Known rows, with every step that occurs:
X -> R -> F -> J: [-0.64 -1.33 -1.53  3.29 -1.32 -4.22  2.48 -0.17 -1.62 -1.36 -2.86 -1.54
 -0.72 -0.40  0.70 -0.43  0.97  0.10  1.51 -0.81 -0.57  0.48 -2.43]
X -> R -> L -> J -> Z: [ 0.97 -1.29 -1.00  0.40 -0.39 -3.77  1.65 -0.90 -2.48 -0.84 -2.48 -0.44
  1.95 -1.28 -0.02 -0.94 -5.44  0.09  2.71  0.12 -1.40  1.41 -2.41]
J -> F -> R -> X: [-0.40  1.09  4.01  2.78  0.44 -3.24  0.36 -0.43 -0.57  0.69 -0.93 -4.79
  2.56 -0.34 -0.58  1.64  2.41  0.67  1.55  2.76 -0.90 -0.58  1.44]
L -> X: [ 0.33 -0.70  0.86  3.75 -0.99 -1.15  1.05 -1.00 -1.88 -0.89 -1.55  3.96
  3.25 -1.66 -0.25 -0.63  1.30  0.79  2.09  1.73 -2.71 -0.28  0.28]
L -> X -> R -> F -> J: [-0.83 -1.83 -1.11  4.88 -1.87 -3.64  1.77 -1.33 -1.50 -1.72 -3.02  1.43
  0.93 -0.89  0.59 -1.09  2.37  0.58  1.65 -0.83 -2.76  0.34 -2.87]
L -> J: [ 2.52  0.05 -1.13  1.94 -1.06 -3.50  1.36  0.20 -2.04 -0.59 -1.04  0.19
 -1.31 -1.71  0.72 -0.31 -2.82 -0.25  1.92  2.76 -0.50  1.21  0.33]
L -> J -> F -> X -> R: [-0.18  2.33  2.48  5.50  0.30 -2.04  1.28 -0.87 -0.99 -0.97 -0.22 -3.40
 -0.74 -1.87  0.66  0.15  2.41 -0.88  1.80 -0.38 -2.62  0.96 -2.38]
X -> L -> J -> F -> R: [-0.67  3.62  3.16  0.77 -0.69 -3.85  1.16 -0.65 -1.09  0.00  0.75 -3.86
  0.37 -1.24  0.88 -0.56 -1.43 -1.13  1.63  2.18  1.17 -0.52 -0.98]
F -> X -> R -> Z: [-0.13 -0.18  1.74  4.56  0.51 -0.50  2.82 -0.15 -2.31 -0.18 -2.38 -3.73
 -1.98 -1.01 -0.08  0.62  0.79  0.87  1.74  2.69 -0.29  1.36 -2.56]
J -> F -> R: [-1.69  1.82  3.78  1.70  0.63 -2.61  0.95 -0.58 -0.68 -0.38 -0.27 -3.60
  2.41 -0.01 -0.08  1.05  0.52 -0.88  1.46  2.12  0.51 -0.86  0.69]
X -> R -> F: [-0.73  0.53  0.99  2.24 -1.32 -2.68  3.09 -0.80 -1.57 -0.78 -2.16 -1.02
  1.45 -0.86  0.71 -0.17  0.58 -1.47  1.48  0.47 -1.58  0.80 -0.53]
X -> L -> R -> F -> J -> Z: [-0.88 -1.63 -1.16  0.35 -1.04 -3.77  2.73 -0.99 -2.69 -1.52 -3.33 -1.09
  0.78 -0.75  0.05 -1.64 -0.70 -0.34  2.11 -0.82 -1.81 -1.39 -1.68]
J -> F -> X: [ 0.33  0.96  2.78  5.00 -0.23 -1.17  1.68 -1.08 -1.02 -0.32 -0.92 -3.49
  0.48 -0.81 -0.45  0.48  3.45  0.38  1.78  0.30 -1.53 -0.82 -0.82]
L -> X -> F -> R -> Z: [-0.61 -1.45  2.14  2.61  0.86 -2.15  1.59 -2.67 -1.62 -0.46 -2.23 -1.77
  0.69 -1.63  0.63  0.31 -0.48  0.15  1.13  5.00 -0.83  0.79 -1.54]
R -> F -> X: [ 1.13 -0.37  1.20  3.70 -2.17 -2.35  2.93 -1.07 -1.88 -0.74 -2.50 -1.45
  1.40 -0.74 -0.70 -0.16  1.81  1.18  1.91  1.15 -2.13 -0.04 -1.23]
F -> X: [ 0.70  0.36  1.19  3.65 -0.60 -1.50  2.12  0.15 -2.11 -0.74 -1.39 -1.47
  1.22 -1.38 -0.89  0.11  1.62  1.64  2.14  1.22 -0.97  0.01 -1.26]
R -> Z: [ 1.53 -1.87  0.21  2.16 -0.25 -1.12  2.76  0.12 -2.33  0.51 -2.83 -2.05
 -2.56 -0.33  0.06  0.65 -1.63  0.47  1.59  4.57  1.24  0.37  0.28]
L -> X -> R -> Z: [-0.49 -1.08  1.58  4.59  0.13 -0.17  2.00 -1.19 -2.13 -0.30 -2.47  0.92
 -0.26 -1.26  0.37  0.05  0.49  0.16  1.65  3.09 -1.82  1.10 -1.33]
R -> L: [ 0.47 -0.46 -0.39  0.18 -1.74 -2.74  2.83 -0.79 -1.94  0.46 -2.16 -0.30
  2.63 -1.21 -0.68 -0.28 -2.22  1.37  2.17  1.68  1.75  0.53 -0.04]
J -> Z: [ 0.68 -2.12  0.02  0.70  0.58 -1.90  1.78  0.28 -2.54 -0.97 -2.55 -0.35
  2.47 -0.10 -0.54 -0.06 -2.57 -0.13  2.46  0.59 -1.41 -0.82 -0.45]
R -> L -> J: [ 2.43 -0.27 -1.61  0.61 -2.21 -4.13  1.91 -0.82 -1.97  0.09 -1.68  0.26
  0.09 -1.96  0.06 -0.75 -4.43  1.02  2.19  2.62  0.75  1.68 -0.34]
X -> R: [-1.44  1.30  1.20  2.20  0.54 -1.73  2.26  0.64 -1.86 -0.80 -0.94 -0.91
  1.30 -1.49  0.49  0.32  0.51 -0.94  1.78  0.41 -0.34  0.85 -0.62]

Rows:
[ 1.25 -0.68  0.57  2.03  0.63 -3.41  1.94 -1.78 -1.24  0.25 -1.97 -3.54
  0.94 -2.68  0.98  0.65  2.07 -0.26  1.09  2.08 -1.84  0.52  0.08]
R -> X -> F
[ 0.46 -3.76 -2.39  1.39  1.31 -4.18  1.65 -1.10 -2.07 -1.69 -3.25 -2.48
  0.19 -0.88  0.77 -0.56 -1.64 -0.23  1.79 -0.96 -1.35 -0.65 -3.55]
X -> F -> J -> Z
[ 2.28 -0.37 -0.02  1.34 -2.38 -3.71  2.51 -1.21 -2.85 -0.89 -2.43 -1.49
  0.79 -1.21  0.14 -2.29 -3.17  0.41  2.61  0.39 -2.59 -0.53 -3.78]
R -> F -> X -> L -> J -> Z
[-0.11  0.65  2.51  1.61  0.11 -3.63  0.79  0.43 -1.58  0.32 -1.41 -2.96
  3.18 -0.79 -0.99  1.19  0.41  1.79  1.86  3.40 -0.44  0.28  1.22]
F -> R -> X
[ 1.24  0.52  1.07 -0.41 -0.56 -4.56  0.79  0.03 -2.68 -0.17 -1.41 -2.78
  2.04 -1.20 -0.19 -1.12 -4.06  1.00  2.65  2.19 -1.21 -0.31 -2.08]
F -> R -> X -> L -> J -> Z
[-0.59 -1.50 -1.55  2.40 -1.24 -4.02  2.34 -0.81 -1.79 -1.52 -2.91 -0.25
 -0.95 -1.06  0.10 -0.12  1.76 -0.09  1.39  0.79 -1.57  0.05  0.83]
L -> R -> F -> J
[-0.33  3.30  3.16  3.00 -1.39 -1.21  2.78 -0.80 -1.59  0.38 -0.18 -4.11
  0.55 -1.70  0.15 -1.24  3.21  0.16  1.90 -0.23  0.44 -1.86 -2.67]
J -> F -> X -> L
[ 1.16 -2.29 -2.09  3.12  0.42 -4.98  1.44 -1.02 -1.24 -0.37 -2.77 -3.90
 -1.20 -2.04  1.05  0.19  2.10  1.00  1.14  0.51 -0.87  0.32 -1.91]
R -> X -> F -> J
[ 0.43  1.48  2.83  1.29 -0.55 -2.86  1.86 -1.11 -1.56  0.84 -0.82 -5.36
 -2.87 -0.56  0.96 -0.23 -2.39 -0.55  1.33  4.84  2.13 -0.11 -1.43]
X -> L -> J -> F -> R -> Z
[ 0.21 -4.63 -2.44  1.95  0.04 -4.06  1.36 -3.14 -1.96 -1.48 -3.86  0.50
  2.94 -1.57  0.15 -1.54 -1.68  1.30  2.14 -1.22 -2.41 -0.35 -4.47]
R -> L -> X -> F -> J -> Z
[-1.03 -0.05  1.59  4.10 -1.85 -1.95  2.33 -1.94 -1.49 -1.26 -2.34  2.36
  3.26 -1.36  0.50 -0.73  2.19 -0.78  1.68  0.42 -3.98  0.50 -0.89]
L -> X -> R -> F
[ 0.93 -2.64 -2.26  2.68 -2.18 -4.49  2.43 -0.28 -1.69 -1.01 -3.27 -0.93
 -0.99  0.02  0.25 -0.52  0.27  0.87  1.57  0.36 -0.14 -0.24 -1.35]
R -> F -> J
[ 0.26 -4.24 -2.04  3.00  0.95 -3.51  0.84 -2.25 -1.96 -2.05 -3.31  0.72
  1.79 -1.37  0.66 -1.19 -0.30  0.39  1.96 -1.07 -3.48 -0.80 -3.87]
L -> X -> F -> J -> Z
[ 1.05  1.08  3.00  2.96 -0.04 -4.33 -0.22 -0.69 -0.63  0.49 -0.63 -4.47
  0.88 -0.82 -0.11  1.27  0.53  0.45  1.65  3.33 -1.60  0.23  1.24]
L -> J -> F -> R -> X
[-1.61  1.21  2.91  0.32 -0.77 -3.36  1.79 -1.58 -0.76  0.45 -0.97 -3.17
  3.61 -0.39 -0.67  0.47 -1.38  0.55  1.82  1.81  2.04 -0.18 -0.07]
J -> F -> R -> L
[ 0.98  0.19  2.04  5.86  0.42 -1.34  1.83 -1.14 -1.46 -0.04 -1.64 -4.81
 -4.23 -1.07  0.70  0.60  0.85 -0.35  1.50  2.71 -1.48  1.42 -2.66]
L -> J -> F -> X -> R -> Z
[-0.18 -0.69  0.97  1.87  0.80 -0.67  2.71 -0.58 -2.43  0.00 -2.50 -1.24
 -2.39 -1.51 -0.17  1.03  0.23 -0.64  1.37  5.01 -0.47  0.78  2.74]
L -> R -> Z
[-1.05  0.29 -1.19  1.29 -2.10 -3.96  3.15 -0.84 -2.15 -0.98 -2.39 -0.95
 -0.81 -1.64  0.56 -1.43  1.76 -0.15  1.47  0.34 -0.30 -0.61 -0.39]
X -> L -> R -> F -> J
[ 1.08 -1.44 -0.29 -0.88 -0.53 -4.65  1.01 -1.00 -2.43 -0.78 -2.20 -0.88
  3.20 -0.60 -0.75 -0.69 -6.82  1.15  2.72  1.98 -0.41  0.83 -1.72]
F -> R -> L -> J -> Z
[ 0.80  1.98  1.41  1.01 -1.69 -2.64  2.60  0.34 -2.27  1.28 -1.10 -2.54
  1.36 -1.98  0.12 -0.87  1.07  1.18  1.97  1.87  0.63 -0.89 -0.28]
R -> X -> L
[-2.16  4.09  3.75  2.47 -0.20 -0.76  2.66 -1.40 -1.76 -0.31  0.06 -2.70
  0.75 -2.98 -0.10 -0.64  4.61 -0.97  1.67  0.57 -1.44 -1.22  0.53]
J -> F -> X -> L -> R
[-0.03 -1.27  0.18  2.10 -0.89 -2.71  2.17 -3.99 -1.30 -0.43 -2.15  1.70
  3.86 -3.35  0.77 -1.07  0.52  0.20  1.51  1.13 -1.97  0.56 -1.75]
R -> L -> X -> F
[-1.25  2.26  1.56  0.00 -2.15 -2.43  3.87 -1.40 -2.23 -0.43 -1.56 -0.18
  1.20 -2.36  0.43 -1.10  1.53 -1.67  1.48  1.68 -1.26 -0.59  1.70]
X -> L -> R -> F
[ 1.94  0.57  1.21  4.19 -1.64 -3.00  1.55 -2.17 -1.02  0.04 -1.10 -3.15
 -0.24 -1.52 -0.36 -0.26  0.28  1.10  2.06  0.96 -1.09  0.42 -1.72]
R -> L -> J -> F -> X
[ 1.79  0.63  0.94  3.22 -0.57 -2.88  0.95 -0.93 -0.77 -0.09 -0.54 -1.91
 -1.80 -1.01  1.08  0.26 -0.42 -1.56  1.48  1.80 -1.08 -0.02  0.73]
L -> J -> F
[ 0.27 -1.96 -2.40  2.26  0.47 -4.43  2.03 -1.12 -1.48 -1.20 -2.16 -2.56
 -1.45 -1.84  1.38 -0.44  0.79 -0.09  1.09  0.11  0.36  0.19 -2.59]
X -> F -> J
[-0.67  0.32  1.07  1.24 -1.16 -2.51  2.96 -1.43 -1.82 -1.00 -2.26  0.44
  1.32 -1.70 -0.06  0.29  1.68 -1.54  1.38  2.25 -2.74  0.24  3.26]
L -> R -> F
[-0.15 -3.29 -1.46  1.84  2.20 -4.28  1.06 -1.66 -1.97 -1.45 -3.51 -2.97
  0.56 -1.93  0.27  0.24  1.12  0.00  1.67 -0.05 -3.65 -0.14 -0.96]
L -> R -> X -> F -> J -> Z
[ 0.79 -1.65 -0.40 -1.23  0.35 -5.21  1.34 -2.41 -2.02 -1.05 -2.30 -2.25
  2.84 -1.73  0.27 -0.90 -6.04 -0.04  2.18  1.69 -0.92  1.17 -2.81]
X -> F -> R -> L -> J -> Z
[-0.28 -0.57  1.04  2.80  0.61 -0.83  2.80  0.28 -2.24  0.15 -2.37 -2.61
 -2.16 -0.73  0.61  0.73 -0.83 -0.43  1.44  3.14  0.63  1.27 -0.83]
X -> R -> Z
